Each row was made from one small tree. Brackets hold a mark, then the marks that hang from it, in alphabetical order. Every link used is in the known rows. Write each row's tree.
Known rows
(Y (D (N C V) Q)): [  8.9 -19.3 -38.5  10.9  30.4 -11.8  58.7  32.6  51.0 -23.7  30.9  -7.8
  -8.6  46.8  -0.9  24.7  30.1  64.7  34.5 -49.6 -25.4   8.3  36.4  26.1
   0.0 -16.6 -34.0 -17.2 -39.5 -17.2]
(K (F (N C) Q)): [ 49.2  36.3  -7.5   5.9 -22.9 -12.7  41.7  -5.4  15.0  -1.3 -16.7  -6.0
  -9.8 -10.0  37.2  -1.1   9.9 -18.0  25.1  32.1 -24.1  16.0  -4.1  17.8
  -4.8 -15.1  30.7 -32.2   5.7  21.3]
(N C D (V Y)): [  1.4 -21.8  -3.4  20.1  31.4  -5.8  -8.3   9.6  44.5 -37.6  30.3   6.0
   0.0  28.1  12.8  -5.1  13.4  33.2  70.8 -45.7 -21.4   5.0  15.9 -17.9
  -1.3  22.8  -7.3  -1.4 -24.9  33.0]
(Y (V (N C D))): [ 29.6 -32.8  22.2  24.8  -1.3   7.8  -1.7  -7.8  -5.1 -37.9  38.5  21.7
   7.3  -0.4   6.8  37.5  12.1  20.6  78.6   7.7  11.6  17.5  -5.6  13.6
   0.7  33.5  31.6 -15.8 -36.3  -0.4]
(K F): [ -0.3  23.4 -46.0   0.0 -19.8   0.2   8.0   1.5  23.8 -15.5   5.1  26.4
  28.9 -14.3  15.5  27.4  16.7 -30.5   9.0 -27.3   2.7   2.7  -5.4  13.7
   1.5 -41.2  73.6 -22.4  -8.6   6.0]
(M K): [ 31.2  37.9 -28.1  17.4 -38.3  25.7  -2.1  34.4  17.4  -6.4   8.6  29.7
  21.8 -21.7  59.7  21.2  -6.3 -11.2  25.8 -47.4 -18.2   0.7   4.9  22.6
   3.4 -55.5  57.4  -0.1 -15.3  -7.3]
(K (F (N (V (Y D))) Q)): [-15.1  24.1   8.5  17.2  28.3  22.2  39.6  -9.4  38.5 -13.8  20.7  -6.2
  -7.0  22.1 -20.2  15.7 -11.5 -35.2  30.8  37.9 -43.1  24.8  11.6  -3.1
   6.0  28.2 -13.7 -15.4  24.8   7.3]
(M (K D)): [ 28.9  46.3 -37.9  15.6 -63.6  20.0   0.6  41.0  16.0   6.5   6.3  31.6
  15.0 -15.6  58.4  16.9  -0.8 -16.4  32.5 -34.6 -32.8  17.2  -8.5  -1.6
   0.2 -75.3  51.0  10.1 -26.8  -0.4]
(Y (D (Q (F K))) (V (N C))): [ 47.3 -17.6 -41.0  54.2  42.9  12.1  44.9   0.0  -1.8 -44.9  56.6  -9.7
  26.1   1.8 -48.5  60.4   7.7  29.5  36.3  33.9  -8.2  41.5 -16.7  34.7
  -1.0  79.4 -11.4 -33.2 -31.5 -47.9]
(Q (F (K D) (N C V))): [ 16.6   9.6  -8.5  52.7   5.8  -7.0  25.1  31.3 -26.7  17.5  16.7 -19.0
   7.9 -35.2  12.3 -23.6  -4.8  26.0  41.1 -15.4 -47.1  43.9 -31.2 -35.3
  -8.2  -0.9   6.2  25.0 -24.6 -10.4]
(F K (N C D (V Y)) Q): [ 22.7  -3.4  38.4  42.4  36.3   7.2  22.4   6.3  18.0   7.4  16.3 -19.0
 -24.4   8.9  14.9 -35.4 -19.4  39.2  71.1  18.8 -57.5  11.1   6.7  -7.4
  -5.5  23.4 -26.5   6.8   6.2  25.5]
(P (Q (F K))): [ 24.2  33.0 -44.7  27.1  11.9   8.5  16.5  35.9   3.5  -7.9  16.7  18.8
  45.4 -16.2  -5.1  40.0 -18.5  -6.7 -34.7 -27.6 -21.9   5.1 -18.1  30.7
  26.0  40.1  78.2 -34.9  11.4 -34.6]
(K D (F Q)): [ 14.1  46.3 -52.4   0.4 -55.3  -4.8  23.1   8.8  24.9   1.3  -4.2  26.0
  -4.8  -1.8  11.2  14.1  29.5 -37.7   7.5  18.4 -23.5  12.9  -8.1  -4.0
  -0.2 -44.2  61.4 -21.8   4.9  11.5]
(P (Q (F K (N V)))): [  3.4  20.1   9.6  48.1  29.3   7.2  23.9  34.4 -24.9  11.1  22.3  -5.1
  28.4 -23.7  -9.4  12.0 -43.2  -0.3  -9.8 -13.0 -34.6  12.1 -19.8   6.3
  24.2  46.8  53.2  -7.0  16.2 -27.6]
(Y (D (N C) (Q (F K))) V): [ 35.6 -15.5 -63.0  28.5  38.8   9.0  55.5  29.7  17.9 -25.0  39.4 -12.2
  23.5  18.6 -15.5  54.4  13.3  68.5  48.4   1.6 -28.3  20.7  -5.9  56.0
  -3.0  41.1 -26.2 -46.5 -41.1 -53.0]
(K (F (N C D) Q)): [ 40.7  22.1   7.3   9.0 -17.4 -15.0  28.0 -10.6  19.1   7.7 -20.9 -12.0
 -22.2  -9.8  42.2 -15.4   9.2  -0.6  59.4  30.8 -20.6   6.6 -19.7   8.3
   3.8   5.1  -1.2 -31.1  -4.6  48.5]
(N V): [-17.4  -2.8 -15.9  26.6  -0.2   0.5   0.1  22.3  10.1  -7.1  31.9  26.0
  13.3  -3.0   9.0  15.3   9.9   2.5  17.9 -58.4  -4.4   0.5  16.6  -3.1
   2.9 -34.3  52.8  12.1 -11.9  -9.1]
(F (N D V)): [-20.6  -5.3  33.0  39.6   7.9  -5.0  -1.4  10.8  -5.0  11.1  14.7  -2.3
  -5.4 -10.4  26.5  -9.6 -13.3  18.3  62.6 -29.8 -18.4   2.6  -7.2 -12.9
  12.4  -6.9  14.3  19.5 -16.9  20.4]
(Q (F (N D))): [  9.0  26.0 -10.2  46.2   2.6 -17.6   6.1   9.5  -9.3 -19.0 -11.4 -10.1
  11.7 -28.4  30.4  11.5  -9.7   9.4  40.1 -21.3 -21.7  16.3 -41.1   5.7
  21.6  32.8  27.8  -4.7 -20.6  -3.7]
(Q (F (N C D V))): [  3.4  -7.5   9.8  44.8  20.2 -24.8   4.9  15.7 -13.8 -15.8   7.0 -24.3
  -7.2 -17.8  23.5 -14.9  -0.2  35.0  65.5 -28.7 -14.5  18.4 -30.2 -20.3
  11.3  47.0  -8.7   6.7 -30.3  17.4]
(K D (F (N C V) Q)): [ 20.3  23.2   1.1  12.9 -30.8 -14.5  37.7   7.2   2.5  16.3   0.1  -7.7
 -29.3  -1.4  17.1 -26.7  18.2 -14.7  48.3  34.8 -35.6  28.4  -6.5 -32.1
 -10.1 -28.2  11.2   2.1  -0.1  33.7]
(C (N D V)): [ -9.1 -47.2   4.0  10.6   2.3   9.6 -14.0  31.0   4.8  -6.3  34.1  19.6
 -11.1 -13.5  31.1   6.3  27.7  21.7  42.5 -46.1 -17.8  -9.2  18.4  27.7
   6.0 -24.2  20.9  23.5 -16.5   9.8]
(M (K (D (N C V)) (F Q))): [ 20.3  24.8 -28.6 -13.7 -59.0  18.3  30.9  42.6  23.0   0.8  -5.2  13.0
 -36.0   9.0  47.6  -9.1  24.8   5.1  58.7  -8.7 -38.3   7.0  13.2   4.9
 -13.7 -72.3  18.9  -0.4 -10.8   7.9]
(F (K (D (N C V) Q))): [ 16.0  -7.1 -43.3  24.4   1.5 -15.5  52.7  45.2  21.4   6.7  19.8  -4.0
  -8.4  28.9   9.7 -10.0  25.8  71.3  41.6 -40.5 -49.8  10.4  18.7   9.5
 -16.7 -66.9  10.3   6.9 -39.0 -11.1]
(N C (V (Y (D (Q F))))): [  8.0  -0.2 -68.6  39.0  59.5 -16.5  38.2  17.5  59.8 -73.4  39.0 -20.2
   9.1  45.2 -35.1  30.0  24.1  31.7  36.1 -25.9 -27.0  25.1   7.3   1.0
   1.7  83.9 -44.0 -31.2 -26.5  -9.5]

Which tree is each row?
[ 11.6  20.5 -77.9  46.8   6.0 -37.4  12.9  12.9  23.8 -46.8   1.8  -6.6
   6.5   4.9   5.1  23.4  20.4  28.9  33.8 -29.4  -2.7  -1.5 -28.2  22.0
  17.6  40.0  25.2 -36.8 -31.9   2.6]
(N (D (Q F)))
[ -1.0 -37.5 -25.8  25.3   9.5  -7.9  11.1  30.8  20.6 -22.0  34.7  -0.2
 -23.7  12.7  18.6   4.0  36.5  40.4  49.8 -30.9 -15.5 -21.3  19.7  41.2
   6.9 -16.0   7.0   2.8 -26.4  21.4]
(C (N (D Q) V))
[ -2.0   5.8  33.0  41.1  -5.2  -5.4  12.3   7.4  -2.7  20.2   4.8  -1.5
 -32.7  -1.8  18.7 -13.7  -9.4  11.8  48.8   4.9 -25.4  -0.5   0.1  -7.1
  14.5  -3.1  11.1   9.5   4.1  18.5]
(F (N D V) Q)
[ 12.0  -6.3 -41.4  25.3  52.3  -4.8  41.8  12.5  72.9 -51.2  45.9  -8.5
   5.2  60.7 -24.0  19.2  20.5  34.4  41.3 -24.1 -31.8  15.4  31.2   1.5
  -3.0  32.5 -46.6 -24.6 -28.9  11.1]
(N C (V (Y (D Q))))
[ 24.7   4.9 -31.1  66.0  39.5 -22.9  45.0  22.1 -12.0 -10.4  16.1 -36.0
   4.7 -14.2  -0.2 -17.6  -4.9  46.3  38.5 -15.2 -32.0  19.5 -17.2   8.8
  -5.3  25.0   0.2  -1.3 -22.7  -4.9]
(D (Q (F K (N C V))))
[ 22.8  -6.0  37.5  32.5   0.8 -13.4  20.4   9.2   3.9  12.9   3.5 -12.1
 -40.1   3.3  33.0 -27.4   2.0  32.1  68.0   5.4 -24.5   5.0   3.3 -13.4
   5.5   6.8 -17.2   6.2  -8.7  35.7]
(F (N C D V) Q)
[ 25.8  18.9   4.9  39.4   7.0  -7.7  33.4  40.5 -17.2  17.2  21.3 -16.3
  12.4 -11.1  -0.6 -10.8 -25.6  13.7  15.7   3.3 -51.5  30.5 -29.4 -23.0
  13.1  37.3  19.8  -1.8  -1.9  -2.0]
(P (Q (F (K D) (N C V))))
[ 12.0  20.3  -9.2  55.7  18.7  -2.9   7.2  14.3 -21.7  10.5  -3.1 -13.8
  23.4 -44.7  24.5   3.4 -23.6  23.4  34.8 -17.2 -31.8  18.0 -46.2  11.6
  14.3  22.7  23.2   3.6 -11.5  -9.6]
(Q (F K (N D)))
[-21.0  14.1 -73.4  34.4  37.4 -17.1  44.2  31.4  37.0 -87.3   9.0  -4.4
   5.9  41.6 -16.2  39.5  15.0  41.2  21.0 -59.2 -36.4  -0.8  20.0  38.8
   6.2  36.1  48.3 -18.0 -18.7 -47.3]
(D (N (V Y)) (Q F))
[  2.8 -28.7  -0.9  19.9   6.3 -14.4 -10.3  16.7  22.3  -4.8  27.4   7.1
  -6.6   7.8  20.5 -15.1  19.2  36.7  64.8 -49.7   1.9  -0.6   5.0 -19.4
   1.2  -6.0  -6.6   6.7 -34.0  33.0]
(N C D V)
[ 16.9  53.5 -49.2  -0.9 -68.1  23.5   0.0  25.4  17.3   2.7   0.2  26.0
  19.9 -22.6  48.0  11.9   5.2 -42.2  38.5 -13.5 -20.4  14.6 -20.1  -3.3
  -3.8 -73.4  56.7  -6.5 -16.9  17.2]
(M (K D F))
[ 15.2  14.3  20.1  44.2  10.0   2.0   8.2  10.8  -8.6  35.8   6.4  -2.0
  16.4 -32.6  36.9  -5.9 -26.8  23.1  44.3 -14.2 -38.9   7.6 -23.1  10.0
   6.0 -26.3  19.8   9.9 -12.5  10.1]
(F K (N D))
[-16.6  -9.4 -35.5  41.1   9.8 -22.9   5.3  16.1  28.2 -16.9  27.1   1.1
 -12.5  26.1  -2.0   0.1  16.3  38.0  56.0 -37.4  -2.4 -16.5   5.1  -0.8
   9.8  -3.7  13.9  -7.2 -29.4  28.2]
(N (D Q) V)
[ -9.1  14.9 -35.1  58.7  40.8 -16.0  47.4  16.3   6.0 -24.0  27.2 -28.9
   6.0   8.2 -25.3  24.2  -5.5  16.3  21.0 -12.1 -24.3  22.2 -14.1   3.8
  17.7  49.7 -19.3 -13.8 -20.4 -22.1]
(Y (D (Q (F (N V)))))
[ -3.5 -31.4 -52.6  37.1  18.6 -17.8   9.9  32.9   5.8 -47.9  26.6 -11.2
 -18.3  -1.0   4.1  11.9  38.5  37.6  39.2 -32.6 -11.8 -10.8  -3.5  39.9
  12.7  36.4  10.9  -2.0 -26.2   1.9]
(C (N (D (Q F)) V))
[ 44.9   8.9 -48.9  59.0  51.4 -15.4  33.3  -5.5  25.5 -83.3   8.8 -18.7
  11.2   8.3 -24.5  21.0   7.7  44.7  39.1  -9.9 -36.3  22.4 -18.3  30.4
   3.3  82.4  10.6 -27.4 -23.7 -11.1]
(V (N C (D (Q (F K)))) Y)
[ 21.0  17.0 -35.9  56.2  46.5 -31.4  45.7  11.8  26.0 -70.8   9.9 -36.6
   1.0  24.5  -2.9   1.1   1.2  32.5  47.1 -16.7 -40.1  21.1  -3.6   4.0
  -1.5  66.6   2.5 -18.4 -20.9  -0.6]
(D (Q (F (N C (V Y)))))
[-26.8  -9.8  -8.7  27.5  25.2   3.6 -13.8  10.9  38.4 -35.5  32.4  14.7
   4.3  21.8  -1.1   8.1  -0.4  16.2  55.0 -46.7 -19.7  -4.0  12.5 -11.7
   7.9  20.0  19.2   7.0 -12.7  16.3]
(N D (V Y))
[ 13.0  15.6 -55.9  10.5  14.0  -5.6  58.9  26.4  52.9 -24.0  13.5   8.5
  12.0  41.7   5.1  57.1  21.7  39.8   1.7 -40.8 -31.5   4.2  25.4  53.4
  11.1 -26.4   7.2 -29.2 -30.9 -35.7]
(Y (D N Q))
[ 29.4  17.7  -7.6  50.4  28.8 -13.3  50.9  20.5  23.9  -6.7  27.2 -28.9
  -3.2  25.3   2.9 -27.9  -8.2  39.4  61.6   8.3 -73.2  29.3   3.5 -14.7
 -17.0 -10.5 -12.3   5.7 -22.5  21.3]
(F (K (D Q)) (N C (V Y)))
[ 14.4  -9.9 -67.5  39.8  34.7 -19.6  48.4  41.3   9.2 -30.8  13.4 -16.6
   2.9  10.5  -0.8   7.1  22.4  76.8  24.2 -57.4 -30.4   2.5   6.9  32.9
  -6.7   3.6  18.1  -6.4 -29.0 -36.9]
(D (N C V) (Q (F K)))
[ 16.7  22.1 -57.1  -3.3 -38.5  -1.9  43.8  39.4  36.9 -18.1   2.1  -5.1
 -20.0  24.8  40.0  -7.5  29.1  25.5  73.9 -32.2 -32.5   1.1   8.6  11.5
 -15.0 -74.8  11.0  -9.1 -38.6  20.9]
(M (K (D (N C V) Q) F))
[ 21.2  34.1 -23.7  52.5  13.8   2.8  21.6  19.4 -24.8   2.4   1.9  -6.1
  34.7 -47.0  20.8  17.4 -24.7   5.8   1.4 -20.4 -34.5  27.1 -31.6  15.4
   7.3   3.4  53.2   1.6  -3.9 -39.8]
(Q (F K N))
[ 38.5  38.2 -38.9  54.8 -22.7 -17.7  36.3  43.1  -6.9 -22.1   2.0 -31.9
 -17.1  -7.9  40.6 -19.8  -1.4  20.4  71.4  -7.9 -42.8  28.4 -27.3 -15.3
  -3.5   0.4  -4.1   3.3 -40.5  14.2]
(M (K (D (Q (F (N C V))))))
[ 26.4 -29.4  -6.5 -10.4   9.0  21.1  33.8  23.9  31.3 -15.9  41.5  22.1
  20.9  25.8  17.5  63.7  17.6  40.2  50.8 -18.3 -15.3  20.8  19.7  40.2
  -2.5  -4.8  -9.9 -26.4 -40.6 -36.8]
(Y (D (N C)) V)
[ 47.1  14.4 -61.2  53.4  66.0   0.0  58.0  -2.2  39.4 -76.9  29.9 -15.8
  28.5  17.5 -44.8  49.6   6.2  25.7   4.8   0.9 -43.8  45.2  -5.0  32.4
  -0.3  84.0 -18.0 -30.2 -17.5 -45.6]
(V (N C) (Y (D (Q (F K)))))
[ 17.8  29.6   5.2  42.8  20.2   0.2  16.0  23.0 -13.3  10.1   1.4  -8.1
  27.9 -29.0   9.9  14.3 -43.3   8.2   9.9  -0.5 -37.7   6.8 -42.7  21.0
  35.4  61.0  35.6 -24.1   3.2  -3.6]
(P (Q (F K (N D))))
[ 12.4  -6.4 -67.8  26.9  21.0 -33.9  48.0  35.5  21.5 -57.6   5.8 -12.4
  -8.9  23.5   4.9  18.8  34.2  67.4  29.6 -62.5 -16.7   2.6  11.6  29.5
  -0.3  17.4  24.5 -18.2 -36.8 -32.4]
(D (N C V) (Q F))
[ 12.9  36.0 -48.1   7.4 -12.9   3.1  38.8  55.1   5.6  -3.7   2.0  19.5
  32.1   1.2   6.3  47.0  -7.8  15.9 -29.4 -31.1 -57.8  15.0 -15.9  33.6
  24.0   1.5  76.0 -26.4  -2.8 -55.4]
(P (Q (F (K (D N)))))
[ 56.1  40.8  -7.7  29.7  -4.2 -11.4  40.0  37.8 -10.1  10.8  -0.5 -10.8
  26.2 -16.8  18.1   6.6 -21.7   5.0  -1.1  13.6 -62.4  36.5 -40.7  -1.7
  14.1  33.8  36.4 -22.6  -7.1  -6.8]
(P (Q (F (K D) (N C))))
[ 28.9  55.1   4.0  15.5 -45.5  19.1  12.2   5.2   8.8  15.2 -23.1  -2.2
 -19.7 -27.8  62.6  -9.0 -19.6 -27.6  65.5  30.6 -26.3  -4.6 -21.6  21.2
  11.9 -23.4  20.6 -17.5   6.0  39.7]
(M (K (F (N D) Q)))
[ -8.2 -23.9 -55.8  38.2  42.2 -10.4  10.9  26.7  30.0 -81.4  27.9 -15.3
 -12.0  19.6  -3.9  19.1  29.6  32.6  45.3 -28.5 -33.5  -7.7   6.3  44.0
  11.0  62.5   7.5 -10.6 -18.5   0.0]
(C (N (D (Q F)) (V Y)))
[  2.4  36.9 -80.1  -4.1 -33.6 -20.7  53.8  19.1  35.7 -24.5 -13.0   7.3
   1.9  27.8  15.2  30.0  35.7  11.3  18.2 -24.3 -34.0   4.1  -1.4  31.2
  -2.9 -63.2  61.3 -31.3 -30.1  -4.8]
(K (D N Q) F)
[-30.2 -17.2  -8.1   4.4  18.6  14.3  28.7  32.0  28.7  -1.8  34.9  21.6
  10.0  19.8  -1.1  40.4  11.7  32.4  11.4 -63.2 -25.8   8.5  32.2  17.7
  11.1 -35.2   4.1   8.7 -19.5 -41.8]
(Y (D (N V)))
[ -2.0  11.9 -33.5 -14.1 -13.8   0.1  45.4  20.5  49.7 -36.6  -0.3   9.2
 -26.6  44.0   8.2   3.2  36.3   8.3  39.0  -5.5 -53.4  16.7  25.0   0.1
 -14.5 -21.2  22.6 -14.6   1.6   1.7]
(K (D (N C (V Y))) (F Q))
